Each row was made from one small tree. The marks that hang from a mark follow it in brackets, in alphabetical order. Every link used is in the known rows. Write each row's tree.
Known rows:
silop(duku liset(gilifi) mono(vasof)): [-20.9   0.0  23.8  15.2  28.9  22.6   3.5  17.9 -26.7  -9.7  -3.5 -23.8
   9.4  -7.1 -28.1   0.6  16.4]
vezom(vasof(mono(liset silop(duku)))): [  4.0 -15.1  63.0   7.5  -8.1 -12.8 -10.0   1.6 -40.0  26.7  -8.1  -3.1
  10.2  -0.3  66.0  10.3  -0.6]
silop(duku liset mono(vasof(vezom))): [-20.8  -8.3  20.3  18.7   5.3  22.3   8.0  10.1 -29.4   1.6  -7.1 -24.0
   0.9  -4.8 -26.8   0.4  22.1]
liset(gilifi silop(mono)): [-10.3   5.6  20.9  28.6  41.1   8.4 -15.3  16.4 -21.2 -10.4   8.5  -7.2
   2.6  -8.3   9.6  24.5   2.0]
duku(silop(liset(gilifi) mono)): [ -1.7   1.4  29.4   1.4  29.6   2.4  17.1  12.4 -27.5 -18.2  -8.9  -8.8
   6.9 -13.4 -33.1   0.5   1.5]
silop(mono(vasof)): [ -4.6 -10.1  35.4  23.5  19.5   6.1  -2.0   6.0 -30.6  -3.1  -6.5 -14.8
  -2.5  -1.5  34.5  -1.2   8.4]
duku(silop(liset(gilifi) mono(vasof(vezom)))): [ -6.8  -5.9  23.6   9.8  22.2  20.3  15.1   9.4 -33.2 -16.0 -10.7  -9.0
   8.7  -5.1 -38.8   0.9  11.8]
vasof(mono(silop)): [ 10.6  -5.7  50.6  25.1   7.9  -8.0   5.1  -0.1 -32.7  16.0  -1.9   2.3
  14.0  -0.7  47.4  14.9   2.4]
mono(liset(gilifi) silop(duku) vasof(vezom)): [ -7.1 -12.1  66.1  41.5  18.1  34.4  -9.6  10.3 -60.5   0.6  -2.3   1.7
  14.0  16.7  -8.4  29.8  12.3]
gilifi(liset(silop(duku mono(vasof(vezom))))): [ -9.8  -5.7  58.6  23.6  13.9   8.8  -4.1  11.8 -32.5  -2.6  13.7 -18.4
  -8.3  -6.4  12.0   7.0   5.6]
silop(duku liset(gilifi) mono(vasof(vezom))): [-25.1  -3.8  12.6  26.5  23.3  30.9   0.5  14.4 -28.8  -5.1  -4.3 -20.8
   7.4  -3.1 -36.6   4.8  22.7]
mono(liset(gilifi) silop vasof): [  9.0  -7.7  81.6  34.0  35.3  21.3  -9.5  13.7 -58.2  -9.9  -7.4   6.4
   8.7  17.2  25.5  30.1   1.6]
mono(silop vasof(vezom)): [ -0.1 -14.8  61.7  42.7  11.9  20.2   3.1   1.4 -49.2  -1.2  -0.6  -1.8
   4.2  10.1  24.9  23.4  15.4]
vezom(vasof(mono(silop(duku)))): [ -1.2 -13.9  53.1   8.6  -6.4 -15.3  -4.6  -1.0 -31.8  25.2  -1.4  -8.0
  13.2  -6.3  67.1   4.9   3.5]
silop(duku): [ -9.2  -1.4  53.4  23.3  37.1  -3.7   0.1   8.4 -30.4  13.8   7.7 -17.1
   3.8 -18.5  15.5   1.6   4.3]
vezom(vasof): [  2.0 -11.5  58.3  19.6  30.3 -16.1 -14.8   5.2 -30.5  11.2  -2.0 -10.7
  -6.9 -12.5  77.3   4.1   1.5]
gilifi(liset(silop)): [  9.6   2.4  81.5  25.5  43.2  -8.6  -5.8  14.8 -31.4  -4.6  14.9  -9.6
 -14.0 -12.1  41.4  14.2  -5.7]
vezom(vasof(mono(liset(gilifi silop(duku))))): [ -2.6  -8.7  45.7  11.1  13.5  -4.2 -23.6   7.5 -31.4  27.7  -1.5  -5.4
  12.9  -5.3  59.1  13.2   0.6]

Which tree is each row?
[-10.9  -6.4  47.8  40.5  35.6  39.5 -23.2  15.0 -47.9   5.2   2.7  -3.4
   9.7   7.4  -5.3  29.7  12.2]	mono(liset(gilifi silop(duku)) vasof(vezom))
[  1.2  -8.9  45.5   4.6  19.4  10.0   6.2   8.7 -42.0 -10.7 -12.4  -4.3
   8.9  -1.0  -9.9  -1.8  -1.1]	duku(silop(mono(liset(gilifi) vasof)))
[-11.9 -11.1  44.5  13.0   6.5  11.3  -5.4  10.1 -40.1   7.0  -7.7 -18.3
   2.5   0.6   6.9  -2.0   6.6]	silop(duku mono(liset vasof))
[  1.7  -3.3  37.2  30.4  33.7   0.7 -14.6  12.9 -35.6  -5.1 -10.5  -4.0
  -5.5   1.4  20.9  12.0  -1.9]	silop(mono(liset(gilifi)))
[ -2.4 -12.2  36.3  13.4  16.0  17.9   3.4   5.9 -43.5  -7.8 -12.1  -2.7
   8.5   1.4 -18.3   2.0   3.9]	duku(silop(mono(liset(gilifi) vasof(vezom))))
[  5.5  -7.7  47.6  -0.4  11.7  -6.4   9.8   6.2 -38.1  -4.8 -13.1  -4.5
   1.3  -7.9  -6.1  -2.4  -6.3]	duku(silop(mono(liset)))
[ -8.2 -14.0  24.0  35.5  13.6  14.8  -5.3   2.6 -32.9  -0.2  -6.2 -12.5
  -4.3   1.6  24.8   2.8  14.2]	silop(mono(vasof(vezom)))
[  2.4  -2.1  36.5  -6.2  15.8  -4.4  22.8   9.0 -28.0 -12.5 -12.8 -11.3
   1.3 -14.9 -24.5  -3.0   1.0]	duku(silop(liset mono))
[ -3.1   4.7  57.4  27.4  47.6  11.1 -20.0  19.7 -38.5   4.6   5.2  -3.7
   5.6  -5.2   3.9  29.3  -3.0]	mono(liset(gilifi silop(duku)))
[  1.1 -14.7  41.5   8.2   3.8  11.7   8.2   3.0 -43.9  -5.0 -14.5  -5.1
   3.7   0.3 -11.8  -1.0   3.5]	duku(silop(mono(liset vasof(vezom))))
[  4.2   3.8  49.4   7.2  49.6   3.5  16.2  13.0 -31.4 -12.1  -4.6  -4.9
   9.5 -16.6 -24.6   6.1   1.2]	duku(silop(liset(gilifi)))
[-18.9   5.2  20.6  16.6  32.9   8.4   4.2  18.2 -21.6  -7.4  -2.5 -21.2
   4.5 -13.6 -31.0   5.2  10.6]	silop(duku liset(gilifi) mono)
[-16.5   8.8  39.1  27.9  53.1  12.4 -13.5  18.2 -24.5   1.8  19.3 -11.3
  12.6 -16.0  -4.7  25.0   3.9]	liset(gilifi silop(duku))
[ -2.1   0.8  67.3  16.1  19.2  -2.4  16.6  11.6 -36.8  -2.2   0.4 -10.9
   3.8  -8.8  -6.9  18.8   5.9]	mono(silop(duku liset))
[ -0.9  -8.6  40.8  28.4  31.4  15.0 -14.6  12.6 -40.4  -7.2 -11.2  -6.2
  -0.8   8.1  24.8   9.3   4.6]	silop(mono(liset(gilifi) vasof))
